Each row was made from one small tree. Brackets hold a mark, then the marks that hang from it, in alphabetical order. Every link used is in the known rows. Write each row's tree.
Known rows:
[puzad [nuzep [mefo gosof kuda parog]]]: [-2.05  2.01 -1.06 -0.37 -5.54  2.06 -3.00 -0.53 -1.33  1.79  0.92  1.43
 -2.95  0.32 -1.15 -1.29 -1.68  0.51  2.14 -0.49 -3.00 -0.73]
[parog [gosof mefo] kuda]: [ 0.86  0.87 -0.53 -0.25  6.36 -3.98  3.45 -0.47  0.66 -2.70 -2.34 -2.57
  1.59 -1.36 -0.89 -1.08 -0.55 -1.09  0.84 -0.56  2.34  0.77]
[mefo [gosof parog] kuda puzad zuse]: [-0.12 -2.87 -1.88 -0.34 -1.51  0.40  1.50 -0.17 -1.13 -1.44 -1.22 -1.82
 -0.16  2.46  3.01  0.39  0.21  0.25 -1.33  2.41 -1.69 -0.24]
[puzad [nuzep [mefo parog]]]: [-0.23  3.81  0.41  1.19 -2.51  1.80 -4.09  0.16  0.00  3.11  1.97  2.07
 -1.31 -2.63 -2.95 -0.58  0.33  0.76  1.94 -2.94 -1.42  0.42]
[mefo gosof]: [-0.09 -0.89  1.33  0.79  0.11  1.92  0.59  0.96 -1.90  0.02  2.17 -1.15
 -0.87 -2.45  0.10 -0.74 -0.49 -1.21  2.43  1.13  0.29 -0.35]
[parog kuda]: [ 0.04 -0.64  1.96  1.82  2.73 -1.07  2.53 -0.35 -0.24 -0.41  0.32  0.50
  2.66 -1.12 -1.10  1.51 -0.47 -0.31  0.80 -0.37  1.63  0.95]
[gosof [mefo parog zuse]]: [-0.33  4.35  0.34  0.75 -0.96  0.43 -2.19 -0.25 -0.77  0.48 -1.32  0.55
 -2.35  2.95 -0.14 -0.47  2.56 -0.83  0.06 -2.48 -0.50 -3.16]
[gosof [parog kuda]]: [ 0.71  0.08 -0.65  3.14  3.53 -1.46  3.63  0.42 -0.32 -0.10  0.38 -0.89
  3.51 -3.82 -0.33  1.24 -0.28  0.33  0.95 -0.92 -1.04  2.03]
[parog [gosof mefo]]: [ 0.82  1.15 -0.72 -1.25  4.63 -1.72  0.58  0.37  0.55 -2.74  0.13 -3.35
  0.06 -3.53 -0.49 -2.30  0.55 -1.64  1.21 -1.24  2.70 -0.33]
[zuse [mefo gosof kuda [puzad nuzep]]]: [-0.31 -4.89 -0.08 -2.68 -5.34  1.05  3.46 -0.19  1.50  0.12  0.16 -0.16
  1.05  1.29  0.44  0.48 -1.74  0.29 -0.69  4.13  0.75  0.63]
[mefo [gosof parog] zuse]: [ 0.23 -0.36 -1.28  2.99  0.37  1.42  1.50  0.22 -2.56  0.00  0.29 -2.55
 -0.93 -0.89  1.04 -0.56  1.19 -0.18  1.33 -0.58 -3.27 -0.91]
[zuse [mefo kuda [puzad nuzep]]]: [-0.31 -4.26  0.48 -2.76 -4.45  0.35  2.41 -0.81  2.96 -0.31  0.68  0.70
  2.98  0.51 -0.42  1.43 -0.67  0.52 -1.87  1.93  2.26  0.77]
[puzad nuzep]: [ 0.18  0.77  1.59  0.60 -1.80  0.56 -0.81 -0.77  1.17  1.57  2.44  0.74
  1.88 -3.22 -3.36  0.63  0.72 -0.22  2.07 -0.98  1.90  0.65]
[gosof [mefo kuda puzad zuse] parog]: [ 0.18  1.11 -2.59 -1.27  0.01 -1.89 -0.13 -0.79  2.50 -2.00 -1.45 -0.89
  1.40  1.74  2.01  0.67  1.35 -0.25 -2.96  0.06  0.11 -1.17]
[nuzep [mefo parog zuse] puzad]: [-1.37  1.28  1.31  2.44 -0.23  0.60 -3.22 -2.32 -0.94  2.75  0.65  2.84
 -2.90  0.97 -1.89 -0.14  1.84  0.95  0.43 -3.45 -2.50 -2.91]
[parog gosof kuda]: [ 0.70 -2.29  0.80  0.82  5.83 -2.44  4.14 -0.45 -1.53 -2.56 -1.32 -2.54
  2.04 -1.60 -0.74 -0.21 -0.60 -0.49  1.30 -0.37  2.34  1.63]
[puzad [nuzep mefo]]: [-0.10  2.33  0.70  1.08 -0.73  0.85 -3.24 -0.59  1.81  1.68  3.03  1.37
  1.04 -4.49 -3.52 -0.25 -0.09  0.24  1.41 -2.88  0.39  0.76]
[mefo [gosof [parog kuda]] puzad zuse]: [ 1.68 -1.94 -0.67  2.37  2.52 -1.42  3.75  0.52 -1.24  0.35 -3.08 -1.42
  0.96  2.26  1.80  1.38  0.22  0.78 -0.59  2.57 -1.94  1.70]
[nuzep mefo]: [-0.24  1.19  0.81  1.33  2.32  1.38 -2.65  0.56  0.12 -0.34  3.47  0.23
  0.42 -4.43 -0.97 -0.63 -0.44 -0.41  0.56 -2.90  0.41 -0.04]
[gosof mefo]: [ 0.27  2.88  0.59 -0.37  1.60 -0.43 -1.02  0.27  1.81 -0.56  1.96 -0.21
  0.77 -2.98 -0.90 -0.55  0.53 -1.64  0.78 -1.30  1.93 -1.07]
[nuzep [mefo [parog gosof]]]: [ 0.16  1.08 -0.65  0.43  3.42  1.05 -2.00  1.34 -2.78 -1.20  0.87 -2.16
 -2.66 -2.97  0.07 -2.81 -0.13 -0.02  1.36 -2.98 -0.82  0.19]
[zuse [mefo [gosof parog] kuda puzad]]: [ 0.21 -5.32 -2.61 -1.12 -1.55  1.39  5.15  1.62 -0.03 -1.57  0.82 -2.71
  1.29 -1.21  3.92 -0.23 -1.86  0.18 -1.42  3.57 -2.01  1.10]
[nuzep mefo puzad]: [-0.97 -0.03  1.69  1.48  2.26 -0.11 -1.91 -1.64  1.44  1.65  3.94  2.08
  0.29 -4.84 -2.68 -0.19 -0.16  0.22  1.04 -2.10  0.06 -0.74]
[gosof [mefo kuda zuse] parog]: [-1.07  2.34 -3.04  0.43 -0.24 -1.49  0.19 -1.76  1.29 -2.18 -0.73 -1.32
  1.05  0.80  1.00 -0.03  1.45 -0.51 -1.33 -2.50 -1.49 -2.86]

Which tree is each row?
[-0.22  0.21  1.26  2.00 -0.09  0.64  2.55  1.00 -3.64  1.24 -1.26  0.34
 -1.50  1.56  0.25  0.21 -1.01 -0.18  2.62  1.68 -1.69  0.49]
[mefo gosof [parog kuda]]
[ 1.92 -4.22 -1.49  1.59  2.45 -0.35  7.58  2.28 -0.07  0.03 -1.22 -2.36
  2.46 -1.42  2.54  0.74 -1.94  0.48 -0.75  3.87 -2.43  3.06]
[zuse [mefo [gosof [parog kuda]] puzad]]
[ 0.66 -3.07 -0.23  0.96  3.28 -0.59  6.50  0.69 -2.97 -1.59 -2.70 -2.82
  0.23  0.66  0.94 -0.89 -0.70  0.15  0.40 -0.45 -0.71  0.69]
[zuse [mefo [parog gosof kuda]]]
[-0.48  2.52  0.82  3.38  1.53 -0.09 -1.04 -0.83 -2.27  0.70 -2.30  1.70
 -1.26  3.52 -0.51  0.61  0.59  0.89 -0.60 -3.62 -2.40 -1.13]
[nuzep [mefo [parog kuda] zuse]]
[-1.96 -2.19  0.38  0.03 -2.66  1.21  0.69 -1.92 -2.47 -1.87 -0.45 -0.80
 -1.42  4.03  1.12  0.01  0.15 -0.69  0.27  0.37 -0.38 -3.05]
[mefo gosof kuda zuse]
[ 1.52 -0.17 -2.01  0.97  2.55  1.33 -1.07  2.97 -0.06  0.55  2.37 -1.60
 -0.39 -5.07  1.76 -1.22 -1.42  0.25  0.26  1.35 -2.37  2.81]
[nuzep [mefo [gosof parog] puzad]]
[ 0.16  4.06  0.41  0.94  1.47 -1.71  0.88  0.36  0.22  0.83 -1.63  1.32
  0.10  1.01 -0.76  0.41  0.13 -0.64  0.91 -0.54  0.01 -0.31]
[gosof [mefo [parog kuda]]]
[-0.34 -1.56 -1.14 -2.83  1.65  0.03 -2.17  0.96 -1.40 -2.60 -0.58 -1.41
 -1.99  0.15  2.04 -1.92 -1.10  0.36 -1.14 -0.05  0.84  0.89]
[nuzep [mefo kuda [parog gosof] puzad]]
[ 1.72 -0.33 -1.77  2.08  4.39 -0.75  1.80  2.39  0.10  0.64 -0.25 -0.87
  1.09 -3.20  1.42  0.04 -2.30  0.82 -0.08  2.01 -2.69  3.85]
[nuzep [mefo [gosof [parog kuda]] puzad]]
[-0.71 -0.42  0.76 -1.73 -6.17  0.42 -2.15 -1.92  0.28  1.39 -2.19  2.19
 -0.79  6.10 -0.58  1.74  1.77  0.95 -1.30  0.53  0.89 -1.06]
[mefo kuda parog [puzad nuzep] zuse]
[-1.70  1.60 -0.35 -1.12 -1.20 -1.06 -1.02 -2.55  1.16 -2.43 -0.90  0.16
  0.26  3.41  0.16  0.34  1.30 -1.25 -1.43 -2.04  1.20 -3.98]
[gosof [mefo kuda zuse]]
[ 1.27  4.04  0.42 -1.16 -3.35 -0.69 -3.18 -0.51  2.18  2.83 -2.52  2.07
 -1.39  4.04 -1.61  0.45  2.80  0.14 -0.76 -0.01  0.95 -0.83]
[gosof [mefo parog [puzad nuzep] zuse]]
[ 0.94  0.23  1.22 -0.10 -4.89  1.62 -1.77  0.19 -1.54  3.38 -2.05  0.95
 -3.05  4.74 -0.77  0.38  1.67  0.71  1.01  2.29 -0.77  0.04]
[mefo gosof parog [puzad nuzep] zuse]
[ 1.21 -1.27  1.39 -1.24 -2.41  0.85 -0.40  0.83  1.00  2.21  1.07  0.23
  0.05 -1.31 -1.58  0.29 -0.37 -0.12  1.75  3.61  1.84  2.10]
[mefo gosof [puzad nuzep]]
[-1.93 -2.97 -0.65 -0.76 -4.63  3.13  3.52  0.62 -3.18 -0.85  0.41 -1.04
 -2.19  2.03  2.60 -0.87 -1.48 -0.41  0.58  1.42 -2.76 -2.12]
[zuse [mefo gosof kuda parog]]
[ 0.74  0.76  0.45 -0.35 -0.05  2.62 -3.08  3.07 -1.87  1.60  1.10  0.54
 -3.41 -0.80  1.46 -1.40 -1.06  0.14  0.63  1.75 -1.49  1.22]
[nuzep [mefo gosof parog puzad]]
[ 0.74  1.23  0.89 -0.43  0.83  1.91 -4.04  2.41 -0.30  1.23  1.72  1.37
 -1.54 -1.55  0.70 -0.51  0.00  0.30 -0.68 -0.52  0.10  1.33]
[nuzep [mefo parog puzad]]
[ 0.33 -1.29 -1.21 -4.56  2.80 -2.85  0.53 -0.04  2.00 -4.16 -1.06 -2.60
  0.65 -0.06  1.41 -1.49 -0.42 -1.29 -1.42  1.74  4.32  0.34]
[parog [gosof [mefo kuda puzad]]]
[-0.37 -1.94  1.09 -2.65 -3.76 -0.43 -0.97 -1.18  2.70  0.22  1.14  1.33
  2.36 -0.04 -1.47  1.49 -0.15  0.33 -0.58  1.88  3.57  1.19]
[mefo kuda [puzad nuzep]]
[ 1.35  2.73  0.77 -0.86  1.73 -2.24  0.45  1.47  1.47  1.19 -2.55  1.72
  0.43  1.98  0.38  0.92  0.08 -0.26 -0.65  2.03  1.64  1.32]
[gosof [mefo [parog kuda] puzad]]
[ 2.24  1.85 -1.47  0.48  4.56 -3.49  2.49  1.44  3.25  0.06 -1.11 -0.46
  3.59 -2.45  0.63  1.25 -0.25  0.01 -1.05  1.53  0.54  2.75]
[gosof [mefo puzad] [parog kuda]]
[-0.33  2.31  0.80  1.98 -1.25  0.67 -3.50 -1.99  1.07  1.41  0.97  1.31
  0.05 -0.32 -3.26  0.13  1.36  0.55  0.21 -4.08 -0.41 -1.03]
[puzad [nuzep [mefo zuse]]]
[-0.01 -2.97 -1.93 -1.13 -0.84  0.53  1.73  1.31 -0.46 -1.19  1.05 -1.81
  0.66 -1.70  2.83 -0.04 -1.36 -0.13 -0.10  3.59 -0.82  1.53]
[mefo [gosof parog] kuda puzad]
[-2.12  1.45 -0.33 -0.14 -1.78  2.03 -3.16 -0.07 -1.44 -0.67  1.86  1.29
 -1.57 -0.36  0.58 -0.77 -0.82  0.12  0.00 -2.54 -1.36 -1.31]
[nuzep [mefo kuda parog]]
[-0.97 -1.32  0.38 -1.24 -0.12  0.20 -3.20 -1.20  0.90 -2.09  0.06  0.92
  0.12  3.14  1.17  0.64  0.18  0.38 -3.22 -1.06  1.26 -1.17]
[nuzep [mefo kuda puzad zuse]]
[ 1.91 -0.33 -0.15 -1.06  6.17 -4.62  2.63 -0.76  1.16 -2.71 -5.35 -2.15
  1.01  3.80  0.35 -0.06  1.04 -0.42 -1.96  0.81  3.20  0.43]
[parog [gosof [mefo puzad zuse]] kuda]
[-0.78 -1.49  0.29 -2.01  0.43  0.43 -2.65  0.33  1.63 -1.91  2.16  1.02
  1.14 -1.16  0.99  0.28 -1.42  0.02 -2.09  0.12  1.94  0.76]
[nuzep [mefo kuda puzad]]
[-2.81  0.18  0.40  0.06 -1.79  0.32 -2.40 -2.19 -0.18  1.25  2.29  3.06
 -1.73 -0.82 -1.24 -0.20 -0.63  0.70  0.71 -1.83 -1.80 -2.27]
[nuzep [mefo kuda parog] puzad]
[-0.33  0.93  1.67  2.77  0.30 -0.38  1.26 -1.11 -2.75  0.82 -2.82  1.15
 -0.54  4.80 -0.35  1.50  1.53  0.34  0.10 -1.76 -0.87 -1.24]
[mefo [parog kuda] zuse]
[-1.19  1.41  1.28  1.61  0.36  0.96 -2.96 -0.82 -0.27  3.05  2.91  2.82
 -1.99 -3.21 -2.01 -0.66  0.31  0.58  1.68 -2.16 -1.71 -1.13]
[nuzep [mefo parog] puzad]
[ 1.28 -1.54  0.97 -0.98 -4.22  1.97  1.17  1.31  1.17  2.80  0.39  1.13
  0.49  0.09 -0.67  0.71  0.60  0.80 -0.45  1.39  0.47  1.38]
[zuse [mefo parog [puzad nuzep]]]
[-0.25  2.77 -0.41 -3.70 -5.01 -1.00 -2.60 -0.34  3.07  1.38 -1.00  2.31
 -0.16  2.23 -1.00  0.50  0.33 -0.02 -0.44  1.64  1.90 -0.20]
[gosof [mefo kuda parog [puzad nuzep]]]
[-0.78 -2.84  1.28 -1.66 -1.43 -0.04 -0.51 -1.33  0.39 -2.12 -0.61  0.43
  0.86  4.18  1.39  1.65  1.07 -0.09 -2.69  0.71  2.74 -1.30]
[mefo kuda puzad zuse]
